In the rows, 128 means zero.
Known rows, with every step that occurs
revo/pefi/dafak/soliz: 173	112	129	107	126	169	117	150	115	130	127	110	168	128	136	126	108	161	101	104	91	138	110	143	121	152	119	121	121	146	133	105	122	137	116	141	113	144	171	125	133	128	131	119	120	98	140	127	110	112	123	125	115	117	168	146	156	123	110	138	128	133	83	151	128	130	142	123
nunus/revo/revin/dafak/soliz/zini/ganem: 175	162	144	116	129	129	120	117	116	133	134	114	160	131	117	130	86	128	98	139	146	193	149	162	163	121	180	92	150	156	101	123	119	159	142	132	120	165	133	109	130	148	131	144	100	37	138	81	157	136	82	134	85	94	144	118	121	108	105	162	185	140	118	170	89	125	158	121
revo/soliz: 132	139	116	134	90	117	136	115	127	135	122	118	120	124	142	109	116	148	143	131	121	122	119	144	129	136	134	114	116	124	128	107	125	139	146	128	122	142	113	144	122	125	136	106	126	94	130	117	119	142	123	125	124	140	148	121	119	127	99	132	93	154	112	123	122	140	140	148
revin/dafak/pefi/revo/soliz/zini/dufa: 156	136	144	132	79	103	143	105	89	153	105	149	113	117	130	91	136	157	117	122	115	137	132	156	165	126	152	97	155	150	132	105	96	152	160	121	97	149	115	104	126	139	158	139	96	104	102	92	133	144	91	122	105	114	184	113	112	115	114	121	111	148	145	169	101	147	160	137
nunus/revo/soliz: 135	162	132	119	100	121	148	105	103	135	113	116	123	131	144	117	112	136	126	130	133	126	112	155	147	121	160	101	125	125	119	109	127	146	171	125	131	146	123	128	148	117	148	97	111	69	129	98	130	144	117	134	111	125	159	141	116	121	97	150	110	155	102	135	109	140	141	126
revin/dafak/soliz: 153	131	114	127	137	155	135	133	130	124	124	120	159	126	140	115	114	166	111	146	132	154	130	147	119	147	143	101	125	133	119	115	137	132	122	126	107	162	134	129	105	127	144	132	135	92	130	109	141	127	112	116	133	136	146	114	132	124	125	176	142	144	135	147	109	126	160	160
pefi/dafak/soliz/zini/dufa: 168	109	150	124	119	152	127	124	129	156	118	102	141	104	136	102	111	155	99	96	103	164	121	151	133	129	135	96	138	158	131	113	111	144	145	144	116	137	153	131	119	142	139	116	86	80	151	114	115	120	103	121	91	103	170	147	133	144	100	164	156	122	122	151	126	143	128	136
nunus/revo/soliz/zini/pefi: 137	168	144	131	96	109	166	100	102	136	114	111	103	140	135	115	105	139	112	109	141	118	123	160	138	129	123	90	145	123	111	117	104	154	179	127	97	147	115	127	147	126	159	82	98	85	120	111	106	162	98	113	98	113	157	150	112	126	97	137	114	149	105	150	102	118	131	113
pefi/dafak/soliz/zini: 167	134	131	120	125	145	131	133	130	157	128	109	149	128	131	117	106	145	95	114	101	161	126	152	115	146	121	102	131	153	126	119	112	137	135	141	114	146	152	129	109	147	137	112	107	60	149	114	108	127	121	111	104	119	144	143	135	136	111	145	141	124	99	154	112	127	135	127
dafak/soliz: 142	124	131	121	120	155	116	128	136	135	117	118	143	109	136	113	110	149	116	147	122	147	122	147	124	139	140	110	115	125	120	122	127	131	141	134	112	145	148	135	102	124	135	124	121	86	135	121	134	132	113	117	121	123	145	130	126	126	116	173	119	129	113	137	123	121	141	130
zini/pefi: 120	133	127	132	113	137	149	119	132	122	128	116	134	129	136	125	126	142	130	131	130	118	114	144	106	141	119	122	124	126	110	131	113	151	140	142	92	135	122	136	113	124	141	113	117	143	110	147	102	128	122	106	135	130	148	141	124	143	105	142	107	133	116	126	141	117	137	126
zini/zamuta: 127	143	122	130	130	129	113	114	133	141	114	120	138	143	132	135	103	143	132	115	132	90	107	133	97	136	132	118	107	134	119	114	119	143	156	144	108	140	123	146	111	140	125	119	114	110	118	125	101	124	123	124	134	143	127	155	118	123	140	150	131	142	109	128	120	122	142	137
revo/revin/zini/dufa: 125	109	157	128	118	111	100	90	125	109	107	125	129	101	142	119	137	144	126	96	131	120	127	141	129	123	131	104	127	133	119	130	116	177	150	142	122	124	100	101	125	128	132	148	66	113	122	108	127	128	108	131	72	123	145	126	131	146	71	142	135	128	126	107	146	121	135	112
nunus/revo/pefi/dafak/soliz/zini/zamuta: 187	155	145	96	126	147	120	125	88	143	125	117	154	148	130	139	75	145	86	64	114	116	115	155	118	142	109	99	150	166	125	106	108	152	151	140	91	152	159	130	157	144	129	114	95	63	146	110	109	122	109	127	98	106	165	193	148	113	151	139	164	132	91	160	99	116	134	103
revin/dafak/pefi: 140	143	130	130	122	119	137	115	118	125	140	127	158	142	138	116	124	140	110	164	133	129	132	130	134	142	135	118	123	126	124	135	116	146	130	137	111	160	128	110	130	134	163	150	117	128	96	99	124	121	130	144	162	154	158	120	114	116	147	142	130	137	124	149	114	125	163	140
nunus/revo/revin: 138	142	148	130	123	125	137	95	116	112	128	124	141	135	132	135	103	121	106	123	136	134	111	145	143	128	159	111	131	119	115	136	127	163	167	138	132	137	114	118	148	135	134	132	87	87	123	101	142	135	116	143	105	113	140	144	113	122	89	154	148	129	98	126	124	129	143	107
dafak/pefi/revo/revin/zini: 132	138	148	120	103	88	112	104	95	129	100	149	130	113	124	129	127	147	114	131	107	126	136	147	155	150	122	116	122	131	114	140	96	150	164	115	113	136	125	76	118	125	117	157	87	97	98	105	142	145	120	137	95	136	131	130	133	120	78	125	111	125	102	133	133	105	157	73
soliz/zini/pefi: 127	138	141	140	105	125	141	117	132	130	127	109	130	126	134	122	121	136	110	112	130	124	123	150	99	144	100	112	130	140	112	131	99	153	146	142	95	139	116	138	116	126	143	116	108	118	120	139	89	142	114	97	103	115	152	146	117	140	112	136	128	126	112	138	131	108	139	116
revo/soliz/zini: 144	156	133	145	93	100	136	119	121	141	124	121	114	126	138	116	106	144	122	120	123	117	135	146	122	136	128	108	126	135	125	115	110	151	158	129	119	148	116	146	127	136	143	100	114	73	141	111	103	155	117	105	96	130	150	120	107	131	103	122	111	148	106	137	110	137	134	138
soliz/zini/pefi/dafak: 134	138	141	125	120	134	155	128	125	138	134	105	134	148	137	128	126	141	96	92	117	125	111	152	99	149	97	115	125	140	120	133	104	162	146	147	106	134	131	124	136	140	139	107	104	124	119	132	87	128	126	105	121	112	150	154	132	147	106	132	132	125	101	141	131	121	138	124
soliz/zini/zamuta: 140	154	138	136	112	109	128	102	137	147	126	124	129	135	132	127	95	142	119	112	133	105	127	141	99	139	98	110	120	152	118	126	104	148	158	151	95	145	116	158	117	149	126	131	117	90	128	117	94	137	109	116	111	135	135	161	108	133	142	147	146	131	122	127	111	121	128	131
zini/ganem: 135	140	126	118	118	129	107	117	135	138	131	99	142	111	129	129	117	135	140	148	121	145	118	137	124	126	168	129	111	148	114	100	115	136	135	139	122	143	128	132	104	136	128	125	122	93	130	123	109	111	112	136	113	131	140	140	114	115	120	140	145	137	127	133	132	130	141	125
dafak/soliz/zini/zamuta: 154	148	131	125	127	121	115	129	129	155	118	127	135	127	131	123	83	151	115	121	121	123	136	149	108	147	110	96	129	147	119	126	114	140	161	127	92	156	136	142	93	144	127	117	117	69	145	120	99	140	98	101	100	131	115	154	120	122	138	170	148	128	99	139	101	116	139	135
dafak/pefi/revo/soliz: 137	150	131	123	84	105	141	110	93	147	100	142	120	122	123	103	124	151	136	146	105	120	117	152	158	146	147	117	120	117	124	101	104	126	173	119	108	141	143	111	115	126	130	119	118	99	101	110	133	147	125	132	130	140	151	125	120	101	103	133	70	147	116	148	122	133	162	117

Rows
143	140	134	132	136	135	150	134	125	123	130	120	154	147	128	124	103	148	90	113	142	170	136	164	119	149	121	89	144	137	116	151	120	169	142	143	90	155	124	121	104	144	142	135	114	105	120	119	130	145	107	98	99	106	148	107	138	134	97	163	135	136	117	155	98	103	168	134 | revo/revin/dafak/soliz/zini/pefi
135	150	140	144	80	111	142	115	117	150	92	143	100	113	124	115	110	150	131	114	111	126	131	161	129	141	132	115	134	151	126	98	107	145	165	116	102	143	124	138	113	122	118	120	121	72	134	117	133	158	99	110	91	114	146	126	107	125	92	122	104	146	114	151	116	133	141	121 | pefi/revo/soliz/zini
170	155	143	129	126	130	143	116	115	122	123	129	154	136	124	130	95	134	80	124	140	168	140	163	147	139	147	87	160	140	116	141	123	171	153	133	111	162	118	114	139	138	140	147	90	57	131	78	161	144	99	126	91	101	148	119	123	117	102	178	177	133	115	168	85	120	151	125 | nunus/revo/revin/dafak/soliz/zini
140	135	140	125	104	137	148	147	130	146	99	126	118	105	111	120	108	164	106	110	114	154	127	179	112	154	109	113	145	142	116	118	99	137	153	125	80	146	152	128	96	120	127	127	117	102	129	142	129	154	85	87	87	103	149	134	134	132	102	168	102	128	125	161	120	116	147	112 | dafak/soliz/zini/pefi/revo
138	134	144	129	110	128	140	132	125	136	108	137	126	112	104	127	100	149	97	103	118	170	132	172	123	156	120	104	151	136	117	136	105	158	162	133	78	137	141	121	100	126	105	138	106	100	112	134	145	157	101	99	78	92	141	127	139	135	77	162	117	130	96	160	120	121	161	104 | dafak/soliz/zini/pefi/revo/revin
121	129	123	119	133	149	155	127	123	132	127	101	145	146	137	124	125	144	114	104	116	123	95	146	106	146	124	122	112	134	121	125	112	152	138	150	111	133	141	122	133	130	133	97	104	141	114	133	102	118	141	121	148	124	150	156	146	145	95	141	126	132	97	127	135	120	142	129 | zini/pefi/dafak
158	132	141	127	109	135	126	129	128	142	126	114	136	112	133	111	105	153	106	134	118	144	140	153	117	138	117	108	123	140	123	126	111	139	145	137	115	154	141	146	109	138	141	127	115	70	146	117	122	146	99	106	97	122	139	131	115	134	117	161	140	128	119	158	116	120	132	130 | dafak/soliz/zini
122	125	141	125	121	112	114	106	111	122	94	140	119	114	125	135	117	155	129	106	107	129	131	155	142	146	122	117	124	143	114	123	103	153	152	122	123	137	113	86	108	119	103	148	102	85	113	110	152	142	112	121	78	118	122	120	134	142	67	133	116	133	111	125	136	113	153	85 | pefi/revo/revin/zini
106	135	126	117	102	125	139	116	113	127	79	125	110	109	128	126	132	165	129	110	121	109	120	158	118	147	107	117	132	137	110	113	97	145	149	127	87	131	129	95	105	104	127	126	114	120	105	124	123	143	112	100	102	121	131	141	146	147	93	136	92	129	120	124	151	102	148	89 | revin/zini/pefi/revo
143	141	133	127	110	135	143	131	132	131	120	110	139	118	129	116	106	147	103	118	128	142	130	164	110	143	95	103	140	128	114	132	103	141	149	136	88	146	139	134	94	129	145	115	114	97	129	137	108	152	102	93	95	116	145	137	131	138	113	163	120	124	115	149	111	110	136	122 | dafak/soliz/zini/pefi
155	161	145	129	68	84	141	120	84	157	103	142	106	118	122	105	114	148	122	143	101	124	132	157	161	142	128	116	136	137	130	115	90	133	173	115	108	149	136	121	120	130	130	122	104	81	107	111	119	162	105	120	103	143	152	132	109	100	111	117	84	143	111	162	110	135	148	111 | dafak/pefi/revo/soliz/zini
187	131	124	108	125	141	117	136	107	148	130	117	163	140	132	133	80	160	92	63	105	110	123	142	102	160	102	104	129	160	129	109	106	151	140	151	87	148	158	136	131	143	124	122	114	83	145	127	89	123	116	118	106	118	155	179	145	119	151	130	140	130	81	157	104	121	147	116 | revo/pefi/dafak/soliz/zini/zamuta
195	119	167	105	113	154	131	129	95	130	120	113	148	116	130	120	104	150	89	66	111	146	119	159	149	128	140	98	162	158	121	103	109	167	150	145	100	141	153	122	164	126	147	124	64	75	152	106	120	116	91	118	78	77	202	173	135	121	119	146	159	115	96	173	126	137	122	98 | nunus/revo/pefi/dafak/soliz/zini/dufa
152	130	117	116	131	166	126	140	125	150	123	102	151	129	138	113	108	155	108	121	98	159	111	149	127	148	130	117	114	135	126	107	128	131	132	135	127	143	160	126	112	139	124	105	111	87	143	114	122	115	129	129	130	122	137	130	145	133	101	161	124	126	105	141	125	135	141	133 | pefi/dafak/soliz
120	126	126	139	123	136	149	125	122	110	110	142	134	145	117	138	123	153	115	109	131	150	114	158	117	157	142	113	137	138	122	136	118	168	133	132	87	140	113	101	107	121	128	156	123	148	94	128	156	136	125	126	130	103	146	107	135	132	83	151	123	150	124	146	125	118	175	131 | zini/pefi/revo/revin/dafak
189	148	157	84	119	159	119	135	93	145	139	93	160	118	121	138	94	139	101	104	106	163	121	160	149	131	168	113	140	177	111	95	102	144	137	138	109	149	165	112	148	139	134	111	93	42	158	106	113	120	99	130	80	92	172	168	138	102	125	121	158	125	95	174	110	124	139	91 | nunus/revo/pefi/dafak/soliz/zini/ganem
173	127	137	98	130	166	128	133	90	126	120	117	167	138	133	129	93	155	91	96	101	147	104	151	145	141	147	110	135	146	126	108	118	142	135	141	111	144	172	114	159	116	138	119	104	83	139	105	133	111	113	129	116	102	174	156	153	117	113	153	144	128	89	164	123	129	144	91 | nunus/revo/pefi/dafak/soliz
131	141	136	146	119	119	151	120	123	121	117	146	123	145	118	139	113	147	106	100	133	147	129	162	121	155	128	114	155	154	120	136	112	185	148	137	86	139	113	114	108	139	130	152	101	131	101	114	149	146	103	104	106	95	148	114	135	138	86	142	132	140	123	158	114	124	171	126 | soliz/zini/pefi/revo/revin/dafak
165	122	147	107	129	155	138	122	92	116	122	115	158	142	134	145	111	140	98	94	111	115	102	143	131	138	147	124	130	152	125	110	114	152	136	153	124	136	146	109	179	123	141	124	97	95	130	116	114	101	127	142	123	108	179	167	139	121	116	117	142	134	78	153	126	138	134	98 | nunus/revo/pefi/dafak
141	147	131	127	109	133	139	119	109	134	109	148	135	134	122	117	127	157	111	151	123	134	126	149	142	146	150	127	129	139	128	119	107	141	137	129	103	156	134	104	113	129	138	155	116	123	90	100	140	124	116	128	151	129	151	119	121	109	133	136	119	140	132	160	115	130	166	122 | revin/dafak/pefi/revo
135	129	129	141	118	130	135	123	124	118	112	144	137	136	118	136	115	146	120	117	127	155	122	146	132	151	154	115	134	142	128	123	126	164	138	134	111	141	115	102	104	133	123	170	113	120	99	103	171	129	120	123	128	105	143	102	128	129	90	142	137	154	125	144	124	134	170	138 | pefi/revo/revin/dafak
149	126	146	120	113	138	127	112	102	100	123	116	144	125	140	139	107	139	111	114	126	115	112	139	123	138	150	127	139	138	121	109	118	156	148	140	114	146	136	124	156	110	150	140	90	105	129	112	128	117	115	132	104	117	172	160	119	120	122	126	145	127	100	142	130	121	130	94 | nunus/revo/pefi
191	128	152	94	117	151	101	146	112	147	145	91	164	115	122	132	98	156	111	108	92	153	127	147	131	142	147	116	132	180	117	91	106	143	124	136	106	143	169	119	121	140	125	110	111	64	159	123	98	115	103	125	84	104	168	150	143	118	121	106	145	126	89	165	119	123	145	103 | revo/pefi/dafak/soliz/zini/ganem
152	151	148	124	116	120	113	116	139	148	136	98	131	111	127	126	108	137	134	142	123	148	136	144	113	126	149	126	119	168	109	112	104	150	144	137	107	143	122	137	110	139	127	128	106	70	146	116	99	129	98	121	93	124	139	142	103	118	120	121	166	134	117	150	123	124	141	122 | soliz/zini/ganem
159	160	142	122	90	91	131	118	90	162	121	134	124	125	114	104	119	153	134	155	117	151	146	161	158	137	174	111	138	161	121	99	90	135	145	120	99	156	131	106	109	140	135	134	131	68	101	93	129	149	104	136	116	137	159	120	109	92	124	107	100	155	131	178	96	141	170	131 | revin/dafak/pefi/revo/soliz/zini/ganem
141	155	125	128	93	108	149	122	92	147	103	152	130	137	125	115	129	159	121	151	116	134	124	152	154	147	152	120	128	125	136	108	110	128	147	117	105	154	137	95	118	124	144	132	126	108	88	99	140	136	122	131	153	145	156	109	118	98	119	124	85	158	130	154	101	146	177	131 | revin/dafak/pefi/revo/soliz
105	137	124	123	121	117	134	112	114	117	107	112	124	120	143	128	135	158	123	109	134	100	128	143	108	142	102	114	117	123	107	124	104	153	144	134	94	135	118	108	118	116	146	114	101	120	115	132	104	136	126	106	110	142	139	147	140	151	100	140	109	126	116	115	145	99	141	105 | revin/zini/pefi
150	155	135	138	83	100	150	118	89	148	114	147	120	137	127	107	121	158	115	145	114	127	142	156	150	151	135	104	145	151	138	113	99	144	150	116	112	161	130	108	130	136	151	135	119	88	104	91	134	158	108	115	122	136	163	106	112	103	123	119	91	151	128	171	97	134	172	134 | revin/dafak/pefi/revo/soliz/zini
127	129	137	134	115	119	122	113	128	120	107	144	126	115	126	137	106	141	125	126	112	148	119	152	134	144	141	122	129	135	125	130	117	156	156	132	116	129	127	114	109	126	104	156	107	102	116	122	159	136	124	132	103	111	136	116	122	128	70	137	122	140	106	136	137	136	149	107 | pefi/revo/revin
130	138	114	100	134	146	139	132	107	137	98	105	146	118	140	117	123	162	102	99	113	127	121	158	126	151	97	104	117	138	111	119	113	143	140	134	104	136	154	99	113	123	135	89	109	101	127	124	98	125	121	117	118	125	133	143	167	144	93	169	99	126	107	130	130	105	150	103 | revin/zini/pefi/dafak/soliz
